Each row was made from one walk, in order. Every step used is in the known rows, and no mark comes twice. Write each row's walk.
In the rows, 128 means zero.
Known rows:
fudoke/tavo/fole/sefu: 120, 146, 126, 132, 135, 124, 172, 132, 149, 99, 147, 149, 131, 116, 125, 106, 84, 102, 128, 153, 135, 114, 198, 114, 159, 131, 128, 122, 141, 102, 113, 114, 133, 129, 132, 85, 107, 130, 115, 135, 143, 133, 126, 136
ronab/pudo/tuvarin/boba: 162, 125, 149, 118, 56, 121, 153, 143, 102, 148, 118, 112, 137, 131, 135, 117, 112, 135, 137, 120, 123, 170, 213, 95, 140, 114, 102, 120, 137, 131, 138, 124, 140, 127, 119, 113, 122, 148, 136, 142, 135, 133, 142, 148
vorup/tavo: 138, 126, 119, 117, 105, 135, 165, 122, 122, 131, 142, 120, 137, 127, 124, 129, 134, 137, 133, 81, 137, 121, 84, 134, 146, 126, 134, 134, 136, 126, 130, 126, 137, 123, 120, 152, 123, 119, 121, 129, 143, 124, 122, 125
tavo/fudoke/volo/pudo: 132, 144, 132, 104, 88, 119, 156, 149, 123, 117, 95, 177, 122, 122, 125, 122, 122, 148, 113, 125, 105, 128, 138, 120, 161, 117, 138, 127, 134, 99, 127, 111, 138, 146, 139, 143, 103, 139, 122, 129, 144, 100, 115, 147
fole/sefu/pudo/volo/fudoke/tavo/feza: 158, 143, 162, 104, 104, 95, 38, 127, 167, 114, 135, 136, 133, 123, 129, 99, 76, 160, 137, 123, 135, 79, 178, 92, 158, 134, 126, 124, 168, 84, 108, 110, 133, 146, 137, 66, 103, 169, 115, 145, 146, 108, 148, 148
feza/tavo/fole/sefu: 131, 148, 122, 135, 143, 136, 149, 137, 155, 96, 116, 143, 147, 119, 127, 117, 83, 102, 128, 182, 124, 126, 193, 145, 153, 127, 137, 119, 110, 99, 124, 123, 123, 113, 129, 107, 106, 140, 122, 142, 121, 111, 160, 132
feza/tavo/pudo/tuvarin: 147, 131, 159, 134, 80, 137, 65, 130, 136, 137, 122, 121, 127, 102, 131, 130, 100, 111, 133, 148, 114, 151, 218, 136, 172, 126, 134, 97, 122, 122, 122, 126, 124, 132, 139, 151, 99, 116, 138, 126, 123, 63, 166, 129
fole/sefu/pudo: 130, 139, 113, 102, 100, 115, 74, 122, 134, 121, 140, 117, 120, 128, 126, 107, 117, 132, 135, 151, 145, 83, 129, 134, 123, 127, 151, 138, 116, 107, 133, 130, 139, 129, 115, 97, 129, 168, 123, 122, 118, 120, 160, 130
tavo/pudo: 113, 128, 140, 132, 121, 136, 80, 123, 148, 132, 138, 117, 122, 121, 128, 135, 113, 116, 132, 138, 125, 117, 185, 122, 145, 129, 130, 107, 144, 139, 119, 123, 125, 128, 135, 133, 115, 121, 128, 102, 132, 110, 123, 130
feza/tavo: 139, 136, 135, 128, 124, 133, 106, 133, 141, 137, 106, 130, 138, 125, 129, 133, 120, 131, 117, 136, 117, 141, 119, 148, 137, 124, 136, 117, 106, 120, 128, 131, 116, 123, 133, 141, 110, 121, 126, 146, 128, 110, 141, 130
sefu/pudo/tuvarin: 159, 127, 148, 125, 61, 97, 72, 131, 111, 140, 131, 120, 123, 109, 131, 112, 109, 121, 141, 128, 131, 114, 139, 132, 146, 131, 134, 136, 116, 120, 132, 127, 145, 146, 123, 132, 123, 150, 136, 131, 112, 95, 169, 125
volo/fudoke/tavo: 142, 144, 129, 118, 116, 114, 85, 129, 143, 128, 134, 147, 128, 123, 131, 141, 109, 149, 125, 98, 137, 115, 96, 110, 142, 124, 122, 120, 146, 104, 119, 121, 127, 140, 132, 123, 121, 124, 126, 156, 155, 124, 109, 139
fudoke/tavo: 126, 132, 140, 124, 117, 127, 134, 129, 134, 139, 131, 123, 120, 121, 128, 121, 118, 127, 120, 111, 129, 132, 123, 121, 139, 127, 130, 122, 140, 123, 119, 120, 122, 139, 136, 119, 110, 116, 117, 138, 150, 132, 111, 131
fudoke/volo/pudo: 138, 141, 126, 103, 79, 115, 153, 145, 122, 109, 111, 141, 111, 128, 128, 139, 141, 158, 120, 104, 122, 138, 125, 116, 148, 118, 129, 128, 121, 102, 129, 124, 132, 135, 130, 135, 110, 135, 125, 144, 132, 105, 118, 139
ronab/pudo/volo/fudoke/tavo: 167, 134, 168, 113, 107, 112, 79, 142, 135, 133, 116, 138, 125, 135, 136, 117, 113, 187, 137, 86, 139, 165, 156, 93, 130, 121, 104, 106, 176, 103, 119, 122, 142, 131, 140, 113, 98, 127, 117, 159, 150, 128, 112, 149
sefu/fole: 137, 122, 130, 119, 158, 118, 89, 125, 130, 149, 117, 134, 137, 120, 135, 131, 123, 98, 142, 115, 124, 117, 116, 133, 135, 133, 128, 129, 114, 129, 132, 121, 123, 138, 133, 141, 138, 136, 123, 115, 111, 113, 129, 123
tavo/fole/sefu/pudo/ronab: 154, 133, 147, 133, 89, 117, 93, 129, 147, 91, 129, 131, 137, 112, 126, 104, 85, 102, 146, 159, 130, 86, 153, 135, 146, 137, 139, 130, 120, 109, 125, 126, 147, 128, 109, 82, 122, 168, 130, 118, 124, 142, 155, 123
fudoke/tavo/pudo: 113, 131, 149, 130, 113, 136, 99, 123, 150, 139, 143, 120, 115, 116, 128, 132, 107, 118, 125, 112, 125, 120, 180, 112, 159, 127, 130, 103, 155, 132, 107, 117, 120, 140, 143, 123, 96, 108, 116, 113, 157, 117, 104, 131
pudo/sefu/fole: 139, 114, 147, 120, 131, 112, 80, 132, 113, 140, 106, 155, 142, 135, 135, 137, 139, 128, 138, 97, 125, 127, 181, 134, 152, 142, 123, 132, 130, 138, 133, 128, 131, 135, 143, 114, 123, 140, 134, 121, 111, 115, 129, 114
ronab/pudo/sefu: 134, 128, 147, 111, 82, 124, 99, 140, 109, 123, 110, 132, 131, 151, 133, 119, 155, 168, 131, 113, 141, 164, 227, 125, 130, 131, 117, 117, 151, 151, 131, 134, 139, 117, 144, 102, 112, 140, 135, 138, 121, 152, 123, 128
tavo/fole/sefu/pudo/tuvarin/boba: 162, 137, 136, 131, 61, 100, 142, 137, 122, 123, 130, 135, 150, 114, 131, 104, 65, 98, 144, 162, 123, 82, 213, 106, 167, 126, 119, 138, 113, 95, 129, 121, 150, 132, 108, 75, 115, 173, 134, 130, 126, 100, 177, 138
fudoke/tavo/vorup: 126, 131, 126, 135, 124, 122, 138, 131, 128, 140, 129, 133, 133, 114, 126, 112, 122, 108, 127, 137, 131, 83, 146, 126, 153, 125, 121, 122, 132, 116, 115, 120, 119, 145, 145, 130, 110, 117, 110, 117, 140, 144, 102, 132
fudoke/volo: 133, 139, 128, 118, 112, 126, 118, 132, 120, 127, 122, 138, 125, 121, 127, 134, 144, 151, 115, 115, 124, 130, 138, 107, 162, 125, 122, 122, 133, 113, 130, 126, 135, 133, 134, 133, 112, 131, 113, 123, 133, 122, 115, 130
tuvarin/pudo/volo: 151, 111, 169, 142, 163, 135, 112, 143, 138, 143, 111, 146, 122, 135, 130, 133, 133, 158, 131, 136, 102, 143, 197, 110, 140, 128, 121, 110, 121, 127, 126, 125, 137, 124, 128, 103, 100, 138, 116, 136, 152, 104, 127, 128
ronab/pudo: 133, 133, 136, 112, 108, 131, 114, 134, 125, 132, 120, 116, 125, 137, 133, 116, 139, 142, 134, 131, 137, 161, 155, 119, 114, 120, 122, 113, 139, 140, 128, 127, 135, 125, 131, 131, 125, 138, 122, 132, 122, 152, 124, 139
fole/sefu: 115, 137, 110, 110, 132, 132, 128, 126, 133, 99, 140, 127, 118, 131, 125, 116, 121, 131, 130, 157, 137, 110, 155, 124, 124, 130, 140, 132, 135, 110, 134, 129, 133, 121, 121, 94, 138, 146, 129, 128, 124, 126, 150, 133
vorup/tavo/fole/sefu/pudo: 142, 140, 117, 121, 98, 118, 135, 124, 142, 109, 149, 128, 148, 120, 122, 104, 90, 111, 144, 120, 149, 65, 123, 141, 164, 129, 146, 140, 116, 104, 125, 120, 152, 123, 112, 121, 119, 154, 114, 118, 126, 119, 154, 126

Write each row's walk:
136, 125, 131, 114, 65, 110, 152, 149, 114, 102, 102, 156, 124, 150, 129, 135, 144, 174, 128, 102, 125, 142, 180, 138, 130, 133, 127, 138, 125, 128, 127, 130, 133, 125, 132, 104, 114, 135, 152, 150, 128, 112, 127, 131
volo/pudo/sefu
123, 132, 149, 128, 113, 123, 148, 126, 155, 132, 138, 119, 134, 117, 127, 111, 102, 104, 119, 121, 123, 122, 173, 107, 164, 131, 127, 116, 159, 138, 101, 105, 106, 147, 152, 102, 109, 128, 115, 128, 149, 143, 109, 141
fudoke/tavo/feza
163, 128, 151, 137, 137, 106, 91, 139, 127, 133, 118, 162, 142, 117, 129, 119, 110, 156, 137, 115, 127, 88, 136, 105, 155, 123, 103, 119, 160, 89, 116, 124, 133, 141, 144, 114, 101, 119, 118, 136, 152, 119, 106, 140
pudo/volo/fudoke/tavo/vorup
138, 148, 140, 120, 117, 135, 89, 142, 129, 143, 87, 160, 139, 109, 125, 122, 112, 132, 101, 141, 100, 138, 148, 132, 180, 117, 139, 110, 122, 104, 128, 116, 120, 140, 147, 151, 83, 131, 106, 125, 145, 89, 132, 141
feza/tavo/fudoke/volo
145, 119, 141, 105, 97, 103, 108, 146, 114, 123, 96, 164, 129, 141, 137, 140, 139, 144, 141, 84, 120, 131, 183, 141, 137, 137, 130, 139, 112, 130, 133, 124, 132, 135, 138, 120, 121, 142, 146, 139, 108, 99, 130, 123
volo/pudo/sefu/fole
160, 121, 155, 123, 115, 133, 67, 122, 140, 121, 141, 142, 141, 125, 127, 139, 110, 171, 148, 65, 134, 107, 138, 110, 169, 130, 115, 113, 174, 108, 120, 122, 148, 119, 125, 147, 103, 117, 128, 122, 161, 80, 127, 135
vorup/tavo/pudo/volo/fudoke
160, 131, 167, 133, 138, 130, 12, 132, 159, 130, 106, 148, 140, 120, 133, 147, 97, 165, 134, 120, 114, 133, 173, 122, 154, 124, 115, 96, 143, 101, 118, 128, 124, 118, 137, 132, 83, 117, 132, 139, 141, 61, 146, 139
feza/tavo/pudo/volo/fudoke
145, 152, 126, 129, 113, 116, 81, 135, 158, 115, 113, 134, 148, 119, 128, 110, 76, 104, 129, 179, 130, 92, 163, 153, 156, 128, 149, 124, 85, 98, 122, 126, 129, 123, 124, 113, 96, 158, 117, 139, 111, 102, 173, 127
feza/tavo/fole/sefu/pudo
149, 129, 141, 106, 78, 119, 68, 120, 134, 99, 132, 116, 117, 121, 126, 109, 115, 136, 139, 142, 131, 101, 101, 132, 123, 134, 148, 137, 121, 114, 136, 135, 143, 129, 106, 87, 132, 172, 134, 121, 130, 140, 156, 126
fole/sefu/pudo/ronab
157, 135, 156, 109, 62, 125, 150, 149, 119, 97, 85, 169, 120, 113, 123, 123, 118, 151, 119, 112, 92, 138, 126, 125, 159, 121, 133, 128, 147, 105, 131, 116, 145, 146, 129, 123, 105, 142, 132, 126, 160, 116, 112, 141
tavo/fudoke/volo/pudo/ronab
165, 143, 160, 105, 62, 130, 121, 152, 134, 107, 64, 168, 125, 110, 125, 132, 107, 154, 109, 125, 86, 163, 130, 139, 168, 116, 143, 118, 121, 96, 131, 120, 126, 139, 134, 137, 88, 137, 129, 146, 158, 94, 126, 145
feza/tavo/fudoke/volo/pudo/ronab
134, 118, 184, 134, 124, 131, 91, 131, 139, 142, 128, 127, 115, 119, 127, 120, 102, 144, 134, 100, 124, 136, 198, 107, 159, 132, 119, 102, 170, 123, 107, 117, 129, 134, 149, 109, 75, 101, 114, 117, 155, 97, 113, 135
fudoke/tavo/pudo/volo
134, 138, 125, 104, 100, 135, 142, 132, 115, 135, 121, 155, 142, 113, 118, 118, 126, 135, 116, 85, 120, 111, 108, 120, 191, 121, 137, 130, 155, 111, 129, 110, 142, 141, 133, 163, 97, 124, 103, 109, 159, 109, 111, 136
vorup/tavo/fudoke/volo
161, 129, 161, 127, 128, 110, 86, 134, 131, 128, 123, 156, 129, 125, 131, 131, 104, 175, 130, 84, 130, 130, 119, 100, 143, 127, 106, 119, 169, 91, 117, 120, 138, 135, 136, 108, 102, 118, 123, 159, 162, 103, 120, 141
pudo/volo/fudoke/tavo
127, 117, 164, 120, 123, 118, 36, 127, 135, 159, 121, 148, 128, 124, 134, 140, 125, 116, 137, 81, 124, 118, 232, 122, 183, 143, 127, 107, 154, 141, 113, 114, 121, 146, 160, 109, 82, 120, 126, 105, 138, 98, 105, 119
fudoke/tavo/pudo/sefu/fole
137, 143, 139, 123, 119, 112, 87, 126, 170, 123, 138, 139, 141, 116, 131, 127, 91, 126, 122, 110, 126, 113, 139, 91, 164, 127, 113, 114, 164, 116, 105, 105, 112, 151, 146, 113, 122, 136, 123, 145, 158, 135, 107, 150
volo/fudoke/tavo/feza
131, 134, 153, 125, 93, 113, 22, 130, 143, 127, 132, 162, 131, 133, 131, 152, 121, 163, 123, 94, 134, 115, 213, 101, 173, 138, 117, 102, 177, 121, 110, 122, 132, 136, 150, 106, 87, 124, 138, 135, 164, 100, 106, 133
volo/fudoke/tavo/pudo/sefu
149, 120, 174, 119, 115, 132, 117, 141, 118, 134, 107, 123, 124, 138, 133, 103, 133, 165, 140, 117, 132, 177, 186, 118, 113, 124, 110, 110, 155, 132, 127, 127, 142, 120, 134, 117, 108, 127, 120, 137, 122, 132, 131, 138
ronab/pudo/volo
162, 139, 149, 103, 102, 100, 40, 130, 139, 118, 132, 146, 121, 125, 130, 111, 92, 181, 136, 106, 142, 82, 120, 103, 135, 128, 128, 132, 152, 71, 123, 123, 148, 135, 121, 81, 99, 156, 120, 154, 147, 99, 148, 142
fole/sefu/pudo/volo/fudoke/tavo
175, 128, 155, 122, 113, 96, 22, 132, 131, 142, 113, 145, 137, 126, 133, 128, 109, 172, 140, 98, 132, 98, 94, 115, 128, 128, 118, 133, 132, 98, 127, 132, 149, 135, 121, 119, 117, 151, 128, 140, 127, 93, 151, 133
sefu/pudo/volo/fudoke
169, 128, 162, 114, 119, 117, 72, 140, 127, 126, 110, 140, 133, 138, 136, 124, 126, 189, 144, 107, 136, 160, 151, 104, 114, 123, 103, 110, 165, 113, 132, 129, 148, 118, 131, 117, 118, 140, 131, 149, 131, 124, 130, 146
ronab/pudo/volo/fudoke
125, 114, 159, 122, 127, 118, 37, 126, 130, 148, 116, 151, 138, 127, 135, 143, 132, 116, 146, 107, 125, 116, 240, 129, 165, 145, 126, 109, 143, 150, 127, 122, 128, 136, 151, 116, 103, 131, 137, 93, 116, 91, 125, 117
tavo/pudo/sefu/fole
153, 131, 141, 94, 84, 98, 100, 149, 106, 124, 90, 173, 124, 136, 135, 148, 151, 161, 130, 74, 113, 138, 186, 124, 172, 131, 121, 130, 122, 113, 133, 121, 136, 140, 144, 123, 104, 147, 135, 133, 115, 89, 122, 128
fudoke/volo/pudo/sefu/fole
142, 112, 141, 126, 152, 119, 51, 139, 131, 155, 102, 169, 137, 138, 137, 154, 149, 138, 137, 121, 104, 127, 237, 121, 157, 138, 128, 115, 106, 146, 132, 123, 131, 134, 141, 107, 111, 156, 125, 122, 139, 101, 122, 116
tuvarin/pudo/sefu/fole
163, 138, 147, 105, 38, 108, 189, 156, 99, 134, 90, 171, 134, 115, 127, 125, 98, 146, 117, 120, 89, 134, 187, 92, 182, 111, 115, 134, 131, 89, 135, 108, 144, 149, 126, 115, 102, 147, 135, 140, 160, 74, 136, 158
tavo/fudoke/volo/pudo/tuvarin/boba
167, 150, 149, 127, 81, 98, 58, 129, 161, 89, 137, 155, 141, 107, 130, 121, 70, 130, 143, 127, 135, 79, 121, 110, 158, 131, 130, 125, 146, 83, 118, 122, 146, 141, 115, 79, 113, 166, 128, 140, 159, 139, 135, 136
volo/fudoke/tavo/fole/sefu/pudo/ronab
151, 123, 163, 135, 144, 123, 31, 127, 148, 123, 126, 153, 132, 124, 131, 140, 106, 162, 142, 124, 124, 120, 181, 104, 147, 130, 110, 103, 172, 107, 119, 127, 140, 125, 133, 117, 105, 124, 134, 122, 143, 84, 132, 138
tavo/pudo/volo/fudoke
178, 137, 138, 121, 109, 104, 85, 131, 144, 98, 139, 156, 155, 119, 125, 110, 76, 155, 155, 94, 147, 68, 127, 119, 166, 132, 124, 136, 149, 77, 122, 122, 165, 117, 108, 113, 108, 157, 118, 136, 135, 93, 160, 134
vorup/tavo/fole/sefu/pudo/volo/fudoke
165, 121, 152, 140, 158, 122, 55, 142, 145, 135, 117, 168, 131, 133, 133, 151, 124, 182, 138, 127, 103, 131, 180, 97, 140, 125, 111, 112, 130, 105, 126, 126, 144, 124, 125, 111, 112, 145, 120, 153, 161, 97, 129, 139
tuvarin/pudo/volo/fudoke
179, 148, 154, 132, 125, 101, 43, 141, 161, 106, 101, 162, 156, 118, 132, 118, 60, 150, 143, 150, 128, 90, 162, 132, 152, 127, 129, 119, 112, 68, 118, 127, 144, 119, 121, 98, 88, 161, 123, 155, 121, 77, 181, 139
feza/tavo/fole/sefu/pudo/volo/fudoke
139, 137, 124, 136, 127, 131, 105, 135, 131, 144, 104, 134, 148, 116, 127, 122, 127, 112, 124, 171, 120, 101, 147, 153, 149, 121, 131, 119, 96, 117, 126, 132, 110, 127, 138, 147, 110, 126, 119, 123, 118, 121, 131, 129
feza/tavo/vorup
124, 116, 141, 123, 78, 134, 96, 124, 125, 128, 139, 131, 140, 135, 123, 137, 141, 152, 134, 70, 136, 118, 215, 130, 181, 139, 132, 119, 163, 148, 123, 126, 138, 120, 135, 132, 92, 117, 135, 108, 151, 106, 120, 119
vorup/tavo/pudo/sefu
170, 132, 182, 122, 104, 89, 36, 131, 164, 143, 122, 138, 142, 118, 133, 112, 79, 155, 136, 92, 126, 98, 141, 95, 166, 130, 113, 118, 157, 103, 100, 108, 127, 154, 145, 103, 94, 151, 115, 138, 147, 108, 128, 145
sefu/pudo/volo/fudoke/tavo/feza
